Each row was made from one path, in order. Every step used is in the known rows, and no mark comes twice. Write each row's path.
Known rows:
deno > kote > buzanu > zezet: [  6  43  -3  28  35  20 -22 -30  18  25   4 -36   9   6  22  30  23  -8
 -20 -29   2 -45 -41  30]
zuno > refe > zezet > buzanu > kote: [  2 -34  58 -29 -24   4  20  42 -38 -37   4   1 -36 -12 -14  -3 -11  22
 -29  26  21 -19  -9   9]
rulog > zezet > buzanu: [-19  -3   4 -22  22   1  15   6  -4 -49 -62 -21 -25   7  -8 -19 -27 -22
   9 -32   8   3  31  -4]
rulog > zezet: [-30  13 -20  19  14  -2  18 -17  -7 -27 -28 -22 -20  21  -3 -13 -11 -15
  44 -32  -8  14  26   4]
deno > kote > zezet > buzanu: [ 11  -2 -12 -18  32 -28 -19  -2 -38   6   7   0   2 -13  33  -1  30 -29
  -6 -37  38 -24   6  24]
deno > kote > rulog: [ 36 -11 -34   2  37 -13 -32 -44  -7  50  57 -25  11 -13  58  26  34   1
 -14  -8  15  17 -49   9]
refe > zezet > zuno: [ -3  -7   9  -1 -16 -14  15  16  16 -18  -2  56 -18   2 -20  16  -8 -20
  32  20 -11 -32  -5 -17]
deno > kote: [ 39   7 -19  -2  24  -4  -4 -34 -22  14  30 -11   5  -3  48  11  30 -22
   9 -30  -2 -20 -25  26]
zezet > buzanu: [ 20 -14  27 -47  32 -14  17   8  -4 -33 -34  -1  -9   7  23   3  -6 -29
 -17 -28 -12  -8   8  -9]
zuno > zezet > buzanu > kote > bateb: [ 35  42  37 -33  -1 -20   0  55 -30   3 -29 -17  -6 -32   7 -44 -18  36
 -19 -24 -22  25  36  19]
buzanu > zezet > zuno: [ 25   2  11   8  13  10  -6 -35  18  -7 -11  38  -3  35 -19   8 -14 -13
  21 -22  12 -24 -13  17]
refe > zezet > zuno > bateb: [  2 -15  11  16 -10   1  33   4  33 -39   7  44   1  -2 -22  24  14  -3
  33  26   3  -8  32 -44]
kote > rulog: [ -3 -19 -21  -4  30 -29  -8 -27   7  34  17 -17  -1  13  40  26  15  -1
   0  -8  -6  39 -21 -16]
rulog > zezet > buzanu > kote: [-29  -7  34  -7  -3  19 -17   6 -31 -25 -41 -24 -33   8 -15 -35 -36   8
  -5 -17  25   9   3  14]
rulog > kote > buzanu > zezet: [-23  33   7  26  22  22 -25 -23  60  27 -22 -58  27  -6 -10   8  -1  13
 -20  -9  -4   6 -20  27]
deno > kote > refe > zezet > zuno: [ 35  21 -41  36 -44   4   1  14   9  -6  51  39  -5 -20   4  34  12   2
   4  43  -5 -39 -18  -1]
zezet > zuno > bateb: [ 21 -22 -11 -10  11  18  21 -33  18 -14   7  17  33   1   3   4  27 -22
  25   1   1   8  32 -40]
rulog > zezet > zuno: [-26  -7 -26   4  -2  20   2 -27  -2 -13 -18  13   1   6 -28 -25 -12 -33
  42  -1   2   8  17  -8]
refe > zezet > buzanu: [  4  -7  39 -19  10 -28  27  45  16 -56 -36  22 -48   3   2  18 -24 -11
  -1  -4  -6 -30   9 -10]
rulog > zezet > zuno > refe: [-19 -30 -32 -17  -7  34  23 -38 -25 -13  -1  -1  23  -8 -37 -29   3 -26
  30  22  15   9  26   0]
deno > kote > rulog > zezet: [ -8   2 -51  31  34   5 -37 -47  -4  28  31 -44  -2  -8  24  10  16  13
  12 -16  29  27 -22   9]
kote > buzanu > zezet: [-25  37  21  21  28   5   2 -16  35   6 -33 -18  -1  26   4  26   3 -12
  -6 -32 -19 -19 -22   6]
kote > bateb: [ 19  21 -20 -10 -14 -29  16   2 -30  -6  18 -14  16 -12  49  -5  23   8
  16 -24 -34  39  30   7]
zezet > buzanu > kote > refe > zuno > bateb: [ -1 -14  -8  19 -40  28  -6  30  -1 -20  23   2  12  16   8  -6  -7  54
 -33  25 -16  19  15 -31]
zuno > refe > zezet > buzanu: [  5 -38  37 -40   1 -11  47  40  -8 -59 -16   9 -23  -8 -10   9  -1  -9
 -16  16   1 -28  16  -3]

Which path is each row?
[ 10 -14  47 -32   4  -1 -17  12 -27 -14 -13  -7 -20   7  18 -12 -15  -2
 -25 -16  11   1 -28   6]
zezet > buzanu > kote
[ 10  10  -1 -39  37 -20  19  53  15  -8 -43  19  -1  11 -28 -34 -43 -21
   6 -29 -52 -27  32 -14]
refe > zuno > zezet > buzanu
[-26 -37  -6  -8 -37   3 -14 -24 -71  48  47  19  32  -7 -14 -29  36  -7
   7  25  43   6  -6  17]
buzanu > kote > zezet > zuno > refe
[ 13   3 -35  52 -54  25  16  20  68 -18  22   9  33 -34 -33  16   8  45
   6  67  -1  33  46 -33]
rulog > kote > refe > zezet > zuno > bateb
[-40  10   6  21 -15 -31 -23  -9 -55  40  16   4 -12  20  22  -9  22   6
  32 -24  21  15  -3  20]
buzanu > kote > zezet
[ 27  33 -36  47 -33 -12  12  26   6 -15  42  10 -29 -11  31  49  17  16
   7  11 -16 -25 -13  13]
deno > kote > refe > zezet
[  3  14 -39  34 -56   8   0  30  54  -4  12  20  13 -28 -32   8 -16  23
   2  65 -16  15   7  -6]
rulog > kote > refe > zezet > zuno
[ 25  21  55 -42  25  -6   2  38 -13   4 -50 -20 -22   3 -11 -33 -33  -5
 -14 -28 -16 -14   8  11]
zuno > zezet > buzanu > kote
[  0  26 -32  48 -42 -13  11  36  48 -10   6 -12 -10 -18   1  20 -10  40
   9  32 -26  26  18   7]
rulog > kote > refe > zezet
[ -2  14   5  43 -76   7  -4  33  -5   5  32  42 -21   2 -12  21 -11  33
   3  54  -8  -4 -24  -9]
buzanu > kote > refe > zezet > zuno
[-10 -11  11 -13   7  44  10 -32  15  14   2  -2  42   2 -28  10  14 -20
 -24  22   0 -31 -21   0]
kote > buzanu > zezet > zuno > refe
[ 24 -43 -12 -43  -5  14  28 -33 -24   2  22  12  34  -6  -1 -10  21 -42
   4  22  -3  -1  12  -3]
zezet > zuno > refe
[ 38  19  34 -52  51 -24  33  38  15 -20 -70  -6 -14   3  -9 -18 -25 -34
  -1 -43 -36 -20  38  -8]
zuno > zezet > buzanu
[ 11  -9  42 -25 -52  -4  15  58 -52 -34  29  -2 -12 -39   8 -13   3  57
 -32  33  13  13  19  25]
zuno > refe > zezet > buzanu > kote > bateb
[-29 -23  -9 -11  39  -8 -16  -8  13 -13 -28 -32 -17   2  -2  -4 -19   4
 -18 -12  23  42   8 -20]
kote > rulog > zezet > buzanu
[-21  -5   7 -29  23 -49   7  12 -24  -8 -28  10  -6   9  20  -6  12 -30
   2 -35  18   0  24   6]
kote > zezet > buzanu
[ -4  43 -31  34 -38   2   4  49  -4  42  11   2  -3  19 -17 -22 -31  42
  14   2 -65   8   3   0]
buzanu > kote > refe > zuno > zezet
[-11  27  11  54 -67 -10  10  41  -7  -9  18   6 -44  10  12  29 -12  49
  12  22 -19   5 -17  -3]
buzanu > kote > refe > zezet
[-18  18  12   9  11  25 -13 -27  35  16 -19  12  22  18 -20  19   0 -27
 -11  -4  -4 -32 -26  -7]
kote > buzanu > zezet > zuno
[  0  11  29 -32  14  -3 -12  54 -10  16 -21  14 -15   9 -33 -48 -47   8
 -12 -21 -39 -24   5   1]
refe > zuno > zezet > buzanu > kote
[-10 -18   8   9   3 -11 -39 -24 -15  54  31 -17  -6  13  37  12  10  26
 -16   4  15  54 -53  -1]
buzanu > kote > rulog
[-15 -33 -48 -16 -16   3 -11 -35 -19  42  37  -3  63 -37 -28 -36  30 -14
  11  38  36  28  31  26]
rulog > kote > zezet > zuno > refe
[ 26 -32   9 -13   3  32  20 -42  -3 -14  13  22  19  19 -25   3   2 -12
   9  -1  18 -27  -1  24]
buzanu > zezet > zuno > refe
[-14  13  16  25  22  45   3 -38  53   0 -18  -2  44   7 -22  22  19  -9
 -11   4   5 -16   9 -31]
kote > buzanu > zezet > zuno > bateb
[  4 -35  37 -24  17 -12 -39  -6 -13  28   8 -16 -10   4  29   8  -6  21
 -52   5  25  35 -47 -11]
zezet > buzanu > kote > rulog
[-36 -19 -40  10  10   9 -23 -39  15  23   8   2   8  -2 -20  -8  -5  -7
  19  18  20  41  -5 -28]
kote > rulog > zezet > zuno
[-41  -6 -34  20  28 -10 -10 -32   9  14  -4 -32 -10  10   3   4  -1   9
  23 -17  10  50   3 -12]
kote > rulog > zezet
[ 12  27  -6  14  16  37 -40 -46  18  37  18   0  32  -8  -3  19  15 -31
 -22   0  12 -53 -53  20]
deno > kote > buzanu > zezet > zuno
